Each row was made from one walk, in order. Every step used is in the known rows, and no mark comes twice. Write each row's walk.
Known rows:
kerig tadi zipov sired sode riti: [ 8.18  3.46  0.05  3.12 -0.85  3.77 -0.39  4.86 -1.37  1.63 -1.22 -4.40
 -1.48  0.53  0.89  3.12  1.12 -6.19  1.17  0.98 -3.91 -3.76 -6.81 -2.61]
riti zipov tadi: [-2.22 -1.31  1.84 -2.90  0.84  1.10 -5.50 -1.14 -1.71  1.09 -4.74  2.37
  0.71 -0.07  3.28  0.02  0.41  0.80  4.00 -5.36  2.31 -0.63  2.45  1.12]
fofuz riti zipov: [-4.21 -0.19 -1.65 -2.04  0.49 -4.85 -0.79  0.62 -0.78  0.18  1.10  3.64
 -0.20 -3.83  0.01 -0.46 -0.46  8.47  1.34 -0.67  0.82 -0.09  2.76  0.09]
sired sode riti zipov: [ 3.75 -1.33 -2.81 -2.22  1.86  0.51 -0.84  3.63 -3.83 -1.57 -3.02  2.93
 -3.42 -1.31  0.85  4.40 -1.08  0.32  2.69  0.27  6.68 -4.15 -1.41 -3.34]
tadi fofuz riti zipov sired: [-2.98  0.55 -2.23  0.13 -1.70 -4.34  2.88  1.33  0.77  1.63  6.77 -0.37
  1.94 -1.41 -0.02 -3.04  0.25  5.88  2.46  0.78 -0.79 -2.67  2.31  1.01]
zipov riti: [-1.60 -0.41 -3.25  1.23 -3.72  0.27 -1.39 -1.45  1.70 -0.12 -2.19 -0.24
 -1.89 -1.36 -0.52 -0.75 -2.65  2.08 -4.07 -2.17 -1.02  4.37  0.25  3.45]
riti zipov: [-2.27 -1.80 -0.46 -3.70  2.33 -2.91 -2.79 -1.06 -1.04 -1.18 -1.40  4.07
  0.11 -0.51  0.74 -0.07  1.11  3.33  3.02 -2.14  2.02 -0.69  2.43  1.08]
sode sired: [-1.00  2.77 -1.77  1.17  1.27 -1.26 -2.92 -1.42  3.11 -1.43  0.01  2.04
  0.63 -1.90 -3.22  0.95  0.42  3.62  0.53 -1.44  0.33  3.06 -1.87  0.31]
sode sired tadi fofuz riti zipov: [-0.64  1.53  1.96 -2.02 -2.86 -3.89  0.49  1.40  2.61 -1.51  5.41  4.02
  1.33  0.11 -2.35 -1.91  1.60  6.03  2.08  1.41  6.50 -2.11  1.96 -4.05]
sode riti zipov: [ 1.49  0.73 -3.64 -3.72  1.02  0.44 -1.07  1.32 -0.62 -2.01 -2.76  3.63
 -0.47 -2.43  2.87  1.56  1.65  2.35  1.64 -2.17  4.64 -3.29  1.67  0.13]
zipov sired tadi kerig: [ 1.65  2.27  0.18  0.95  0.95  0.67  2.29 -1.75  2.65  0.41 -2.26 -3.75
 -1.44 -0.01  1.26  1.04  0.52 -4.08 -6.62  5.40  0.98 -0.93 -0.66  1.28]
zipov tadi riti: [-3.56 -1.80 -1.18  3.38  1.36  3.48 -0.66 -2.49  0.22  0.25 -3.58  0.37
 -0.69  1.09  0.10 -2.61 -3.56 -0.26  0.83 -2.10 -2.09  3.86  1.91 -0.74]
tadi sired sode: [ 0.50 -2.33  1.66  0.33  2.05 -3.08  2.03  2.69 -0.26  0.14 -0.32 -1.70
 -2.38 -0.88 -5.17  4.98 -3.24  0.06 -1.47  1.57 -2.06  2.96 -2.53 -0.52]
riti zipov tadi kerig: [-0.09 -1.79  1.59 -2.17  2.95  4.49 -0.76 -0.16 -0.48 -0.52 -6.24  1.78
  0.43 -0.29  6.47 -0.93  0.08 -2.09  4.06 -2.90  3.70 -0.71  5.42 -2.59]
sired zipov riti: [-1.98 -1.80 -2.78  2.23 -2.38  1.59  0.35 -3.64 -1.66  0.28 -1.13  0.72
 -0.96  0.89 -0.65 -1.27 -2.76  0.70 -3.86 -0.80  1.15  3.00 -1.85  4.82]
riti zipov sired sode: [ 0.25 -1.75 -0.16 -0.06  2.48 -2.86 -1.31  0.85 -3.58  1.39  0.39 -1.02
 -0.85  0.04  0.01  1.69 -1.16 -1.81  2.15  1.83  1.40 -4.63 -3.46  1.56]
tadi kerig: [ 0.03 -0.09 -2.15 -0.32  3.58  1.14  2.02 -0.87  2.08 -1.78 -3.20  1.48
 -2.16 -1.29  0.24  1.20 -1.15  1.75 -1.00  1.09  0.60  3.67  3.23 -2.42]
sired sode riti: [ 3.90  0.71 -4.47  0.41  0.84  1.03 -0.73  3.10 -1.79 -0.57 -2.75  0.89
 -5.78 -1.73 -3.02  6.50 -2.89  1.38 -1.29  0.90  3.38 -0.26 -3.70 -2.72]
riti zipov tadi sired sode: [ 0.45 -3.89  5.63 -1.47  1.50  0.50 -0.59  3.15 -2.76  1.49 -3.43 -1.29
  0.12  0.42  1.24  2.65 -1.98 -3.66  3.57 -2.43  1.20 -1.45 -0.57 -1.24]
kerig tadi sired zipov riti: [ 0.83 -2.30  1.83  2.18 -3.07  2.10  3.80 -1.10 -0.80 -0.39  2.63 -4.93
  3.46  0.37  0.10 -0.63  0.74 -3.29 -5.94 -1.97 -4.75  4.06 -1.87  3.52]
riti zipov sired tadi: [-0.73  0.64  1.88 -2.50 -0.31 -3.34 -2.78 -2.14 -0.13  0.93 -0.53 -0.93
  0.78  0.58  1.59 -0.19  2.65 -2.34 -2.71  2.06  2.79 -5.17 -1.42  4.66]
sode riti zipov sired tadi kerig: [ 5.14  2.98 -1.59 -1.96  0.69  3.38  3.68  1.24  1.47 -1.31 -3.64 -2.16
  0.15 -0.93  6.79  0.38  2.84 -6.15 -3.92  4.53  6.74 -7.72  0.73 -0.58]
fofuz tadi zipov sired sode riti: [ 3.85  7.86 -1.84  2.96 -2.56  5.76 -2.06  3.54  0.22  2.88 -1.57  0.17
 -3.05  0.62  0.99  0.03 -0.54 -6.64  0.40  3.10 -3.95 -1.87 -3.77 -0.84]

Write each row's walk:
[-1.64  0.20  3.10 -0.27 -0.39  0.82 -0.73  0.17  2.37  1.85 -3.23 -3.11
  0.92 -1.45 -0.30  1.82 -1.00 -0.95 -1.57 -4.03 -3.84  3.93  0.50  2.48]
zipov tadi sired
[ 2.29  3.15  2.49  1.63 -0.69  0.66 -2.31  0.07  1.29  1.93  0.29 -3.30
  2.30  1.02  0.80 -1.27  3.36 -3.18  1.43 -1.21 -8.26 -0.01 -2.76  1.72]
kerig tadi zipov sired
[ 0.76 -0.71  1.12 -3.09 -2.13 -2.56 -0.76 -1.46  1.60 -0.78  1.26  2.17
 -3.07  2.97 -4.77  1.69  0.38  2.90 -1.70  1.06  3.22  2.23  1.46 -0.61]
sired tadi fofuz
[ 0.03  0.68  0.90  1.46 -4.18  1.95 -0.95  0.17  2.47  0.84 -4.97  1.57
 -1.83  0.90  0.82 -3.45 -2.19 -0.67  0.86 -2.03 -2.39  2.89  0.06  1.89]
tadi zipov riti
[-0.77 -0.47  0.36 -0.73 -1.74  1.89 -2.48 -0.66  0.96  1.39 -0.74  0.62
 -1.36  1.97 -1.63  0.43 -1.22  2.55  3.14 -4.75  0.14  3.80  2.52 -0.72]
zipov tadi fofuz
[-1.29  1.79  1.38 -0.01 -0.22  0.09 -0.48  1.43  0.11  0.63  1.69  0.68
 -2.14 -0.58 -3.91  2.60 -1.99 -1.85 -2.93  2.19 -5.33  5.41  0.12 -0.87]
fofuz tadi sired sode
[-0.91 -2.36 -1.73  2.35  2.10  0.72  0.88 -2.40 -0.43 -2.47  1.82 -0.26
  0.62  0.85 -1.44 -1.92  0.15  0.76 -0.73 -0.16 -5.29  4.69  1.47 -2.71]
kerig tadi riti
[ 1.11 -4.40 -0.25  3.57  3.39  0.34  2.13  0.24 -4.68 -0.89  3.76 -3.25
  1.80  2.11  1.50 -2.11 -0.26 -5.59  2.50  2.92 -2.92 -3.59 -2.17 -2.93]
kerig tadi riti zipov sired sode
[-0.58 -1.58 -0.08 -2.67 -1.62 -3.31  0.77  1.90 -1.17 -1.12  7.29  2.15
  2.02 -0.78 -0.38 -1.39  2.83  7.64  3.76 -2.36 -1.29  0.69  4.85 -4.58]
kerig tadi fofuz riti zipov
[ 1.90 -1.80  0.09  1.15 -1.43 -3.18  2.21  4.33 -3.59  1.63  9.02 -3.20
  0.92  0.06 -1.22  0.47  0.72  2.50  2.94  1.53 -2.10 -3.06 -1.30 -4.25]
kerig tadi fofuz riti zipov sired sode
[ 1.87  1.29  1.85  3.08  1.00 -0.58 -1.02  2.10 -0.79  3.08 -2.36 -1.55
 -2.65  1.67 -2.31  1.08 -2.22 -3.45  2.93  2.53 -3.35 -1.88 -5.63  0.60]
tadi zipov sired sode
[-1.56 -1.20  1.87  0.20  1.99 -0.33  0.34 -2.41  1.37 -3.99 -0.05  4.00
  2.49  2.13  0.47 -4.11  0.64 -1.80  1.53  3.11  5.61 -2.62  0.88 -2.81]
sode sired tadi riti zipov
[ 1.38  0.43  1.58 -1.95  1.85  0.18  2.06 -1.13  0.92 -0.69 -2.11 -1.42
  0.77  0.61  4.61 -0.94  2.32 -5.10 -2.62  4.77  4.26 -5.14  1.46  0.74]
riti zipov sired tadi kerig
[ 0.31  3.17  1.25 -0.35 -0.50 -1.65 -4.01 -2.20  3.25 -1.24 -0.86  1.61
 -0.75 -0.14 -3.46  2.09  1.40  1.21 -3.11  1.05  3.47  1.32 -2.88  0.32]
sode sired tadi
[ 1.51  2.83 -4.57 -1.02  0.06  0.68 -0.15  0.90  0.07 -0.01 -0.83 -1.30
  1.40 -2.49  4.04  0.06  2.31 -0.82 -0.32 -0.73  2.04 -6.13 -1.11  3.52]
sode riti zipov sired
[-1.74 -1.54  4.66 -3.10  0.41  0.54 -0.91  0.70  0.55  1.10 -3.33 -0.92
  3.34 -0.62  3.21 -0.22  0.87 -1.57  2.36 -4.74 -0.69 -0.34  2.71  2.09]
riti zipov tadi sired
[-3.36  1.90 -0.26  1.93 -4.88  3.99  2.19 -2.41  0.56  0.79  2.28 -0.36
  2.01  0.44  0.22 -3.47 -1.31 -3.57 -7.24  0.21 -4.75  5.86  1.17  5.25]
fofuz tadi sired zipov riti
[-2.37  1.98 -0.21  4.12 -2.21  2.08  0.75 -0.25  0.04  2.00  4.81  0.99
  1.63  0.45 -3.13 -1.44 -1.72  5.52  3.15 -2.23  2.52  2.33 -1.07 -2.08]
sode sired zipov tadi fofuz riti
[ 1.63  0.30  1.06 -1.66  1.68  0.42  1.26 -1.33  2.17 -1.66 -4.09  1.11
 -3.23  0.17 -0.09  2.41 -0.16 -0.80 -4.80  3.76  3.79  1.83  2.15 -2.32]
sired tadi kerig
[-1.16 -2.54  2.03 -3.63 -0.60  1.57 -2.70 -0.21 -0.86  0.46 -0.83  3.00
  0.90  2.46  1.82 -1.51  0.36  1.34  7.02 -5.58  3.15 -0.34  4.90 -1.08]
riti zipov tadi fofuz
[ 6.48 -1.87  1.83 -2.48  1.14  1.24  2.45  6.05 -2.79 -2.00  0.55 -2.35
  0.66 -1.41  1.58  4.82  2.36 -3.71  0.49 -0.69  0.59 -3.26 -1.42 -4.37]
kerig tadi sired sode riti zipov
[-4.19  1.78 -2.57  0.73 -0.20 -4.62  0.31  0.49 -0.03  2.10  3.27 -1.19
  1.72 -3.97  1.18 -1.59  0.05  5.32 -0.67  0.80 -1.54 -2.88  0.10  3.36]
fofuz riti zipov sired
[-3.83 -2.31 -2.59  2.32  2.87 -1.06  2.79 -2.62 -0.41 -0.77  1.44 -0.43
  3.06  1.04  2.40 -5.61 -0.71 -1.85  1.76  1.98 -1.67 -3.18  0.98  2.33]
tadi riti zipov sired
[-1.25  0.60 -2.29  4.44 -2.43  2.74  0.13 -3.02  0.43 -0.56  0.63  0.65
  1.67  0.28 -0.99 -2.12 -1.65 -0.19 -2.34 -1.10  2.62  2.42 -4.04  3.38]
sode sired zipov riti
[ 1.86 -1.07 -0.41 -1.73 -0.88 -0.66 -1.02 -0.45  0.56 -1.45  4.49  0.25
  0.05  1.59 -3.51  1.19  2.44  3.63  1.55 -3.06 -3.39  4.50  2.18 -2.71]
kerig tadi fofuz
[ 2.35  1.17  3.32 -0.94  0.13  0.60 -3.28  0.37  0.49 -0.11 -1.67  1.27
  0.08  1.29 -0.60  0.09  2.89  0.22  3.55 -2.77 -5.55  2.81  0.02 -1.69]
kerig tadi zipov
[-4.02 -4.16 -1.80 -0.37  3.75 -0.91  1.67 -2.26 -1.09 -2.83 -0.45  4.53
  1.22  1.10  1.15 -4.36 -1.21  1.41  3.72  0.47  0.95 -0.11  3.94 -1.41]
tadi riti zipov
[ 0.60 -1.88  2.67 -0.16  1.78 -0.42  2.53 -1.56 -1.48 -0.49  3.62 -2.81
  3.47  0.55 -2.22  2.31  2.49 -0.89 -2.98 -1.12 -4.60  3.43 -1.74  1.71]
kerig tadi sired zipov
[-1.17  3.10 -0.92  1.34 -4.79 -4.44  2.28  0.05  2.46  2.58  5.81 -3.01
 -1.57 -0.41 -4.28  0.00 -0.71  4.76 -5.28  3.88 -0.77 -0.13 -1.11  1.41]
zipov sired tadi fofuz riti
[-2.00  0.24 -1.10  3.73  0.18 -0.99  2.12 -3.76  1.64  0.11  0.44 -3.17
 -0.54  1.77 -1.53 -2.64 -1.50 -3.39 -5.87  5.42 -1.63 -0.56 -2.05  2.78]
zipov sired tadi riti
